In the rows, zero is written as 128.
Known rows, with every way that one mark hangs from another
K401{K530 K971}: [ 96 163  98 126 115 135 152 106 106 125 106 165  85  97 154 165 110  95
 132 119 142 147]
K597{K530{K401{K822 K971{K109}}}}: [126 194  94 147 133 117 113 136 133 122  87 144  86 116 189 167 121 102
 128 145 138 151]
K822{K597{K530{K401} K971}}: [168 173 109 141  81  77 112 147 128 136  96 148  61 107 196 132 142 130
 122  77 164 129]
K597{K530 K822}: [129 117 133 164  85  95 135 135 126 127 100 143 124 113 166 148 131 110
 127 143 133 126]
K401{K822{K597} K971{K109{K530}}}: [132 209 105 127 172 153  92 126  83 148 122 160  84  93 187 182  90  70
 110 146 152 119]
K597{K822 K971}: [124 123 131 148  93  93 118 162 157 104 110 122  97  94 148 154 141 106
 125 142 131 124]
K401{K530 K822{K597} K971}: [108 192 107 143 125 156 117 113  81 112  89 167  67  64 184 177  94  77
 112 138 167 147]
K597{K530{K401{K971{K109}}} K822}: [118 172 106 153  88  80 110 141 149 129  92 135  77 113 195 178 141 108
 129 144 116 144]
K109{K530 K971}: [119 164 113 109 139 151 151 146 101 170 166 151 128 112 127 163 160 139
 109 109 177 114]
K597{K530 K822 K971}: [136 120 124 165  81  75 142 156 140 118  90 148 101 103 176 152 136  99
 129 130 147 124]
K971{K109{K530{K597}} K401{K822}}: [107 218  92 150 133  93  98 144 101 130 136 152 102 161 198 158  85 143
 107 116 139 113]
K597{K971}: [134 132 120 126 123 110 137 151 141 119 115 131 102 116 140 132 129 115
 129 118 141 124]
K597{K822}: [113 118 140 150 101 111 111 142 140 112 121 115 123 105 137 151 138 120
 126 153 122 128]
K822{K597{K530{K401}}}: [159 167 117 143  85  93 107 127 111 148 108 146  81 115 183 129 138 142
 118  91 155 133]
K109{K530{K401{K822}} K971}: [104 198 104 127 133 168 107 170 124 140 154 130 109  87 130 185 176 157
 105 127 188 131]
K530{K401{K971{K109}} K597{K822}}: [109 192 109 132  89  62  97 137 152 122  96 128  45 107 200 179 151 147
 102 127 109 171]
K530{K401}: [119 155 119 130 101 120  99 142 157 118 126 108 106 116 131 139 151 163
 130 113 126 142]
K597{K971{K401}}: [122 162  99 140 108  73 129 175 158 120 115 115  83 144 157 127 114 136
 129 105 133 104]
K822{K597{K971}}: [159 153 126 125 111  98 115 142 117 135 118 137  78 108 171 126 123 110
 115  98 152 119]
K597{K971{K109 K401{K822}}}: [123 190  94 152 140  91 103 170 145 105 114 121  88 160 188 149  90  99
 124 143 128 103]
K401{K822}: [117 140 128 147 148 160 112 139 124 101 115 125 130 105 134 146 120 111
 116 162 141 133]
K822{K597{K530 K971}}: [170 150 120 140 101  86 139 136 103 146 100 164  78 116 193 125 116 102
 119  88 165 118]

Rows
[119 179 108 151  81  23 116 161 146 116 104 130  62 155 219 151 116 137
 103 117 111 129] => K530{K597{K822 K971{K109 K401}}}
[ 94 182  96 168  73  59 112 157 142 104 112 138  78 158 208 172  91  96
 133 130 123 105] => K597{K822 K971{K109 K401{K530}}}
[134 201 100 147 121 101 137 173 101 155 111 132  83 135 198 153 133 130
  87 128 180 106] => K109{K971{K401{K822{K597{K530}}}}}
[125 223  97 153 139 111  74 149  91 143 143 141 101 155 200 159  74 117
 116 124 148  82] => K971{K109{K530} K401{K822{K597}}}
[129 163 109 160 109 128 112 143 137 108  97 133 109 107 159 147 140 137
 128 133 150 147] => K597{K530{K401{K822}}}
[119 178 107 130 182 146 111 134 122 121 101 134  99 117 168 171  97  67
 122 179 123 133] => K401{K822 K971{K109}}
[119 189  98 117 131 110 100 138 156 134 115 120  78 126 163 161 134 123
 130 128 111 143] => K530{K401{K971{K109}}}
[144 184  99 158 120 102 107 150 148 107  96 148  86 135 201 157 120 104
 128 130 152 138] => K597{K530{K401{K822}} K971{K109}}
[109 194  86 147  99  74 128 142 128 116 120 150  83 176 200 150  81 107
 138 100 132 108] => K597{K971{K109 K401{K530}}}
[104 190  93 120 117  95 152  81  88 136 105 190  66 135 210 170  94  99
 114 107 123 164] => K401{K530{K597} K971{K109}}
[ 89 198  90 149 118 131 143 163 108 119 123 133  93 132 169 171 128 129
 102 136 170 117] => K109{K971{K401{K530 K822}}}
[104 186 102 134 136 145  93 160 157 101  95 107  75  71 140 172 142 129
 122 150 138 155] => K530{K401{K822 K971}}
[116 210 100 143 140 148 106 100  74 121  96 174  69 102 212 185  73  56
 113 150 149 137] => K401{K530 K822{K597} K971{K109}}
[115 174 111 147  92  97  84 162 154 120 139 130  94 108 170 182 137 115
 132 127 136 119] => K597{K822 K971{K109{K530{K401}}}}
[112 190 102 155 147 106  97 153 131 113 122 113 112 174 180 148  86 111
 121 157 118 105] => K971{K109 K401{K822}}
[132 185  96 131 108  37 132 148 133 128 111 145  64 172 206 132 105 144
 104  90 121 128] => K530{K597{K971{K109 K401}}}
[132 208 112 135 136 141  64 130 103 138 150 140 106 124 176 169 112 124
 117 121 151 118] => K971{K109{K530{K401{K822{K597}}}}}
[ 86 164 108 137  77  92 148 109 105 112  89 174  59  79 186 179 120 115
 106 118 136 171] => K401{K530{K597{K822}} K971}
[103 208  92 154 148 121  89 156 113 129 145 135 120 163 173 159  81 120
 127 137 135  92] => K971{K109{K530} K401{K822}}
[126 188  99 145  77  75 118 148 111 124 112 145  59 130 196 137  98 121
 119  82 157 106] => K822{K597{K971{K401{K530}}}}
[112 210  97 129 132 103  97 136 137 108  93 135  52 104 194 173 132 139
  97 136 126 175] => K530{K401{K822 K971{K109}} K597}
[141 201 109 144 124 120  63 154 138 106 109 118  70 107 189 161 124 120
 113 129 149 135] => K530{K401{K822{K597{K971{K109}}}}}
[110 145 127 138  90 101 121 130 104 136 137 163 111  93 152 159 139 155
 102 103 144 135] => K109{K530{K597{K822}}}
[115 203  88 151 141 106 102 170 128 119 134 138 100 148 180 163  87 107
 130 127 148  92] => K597{K971{K109{K530} K401{K822}}}
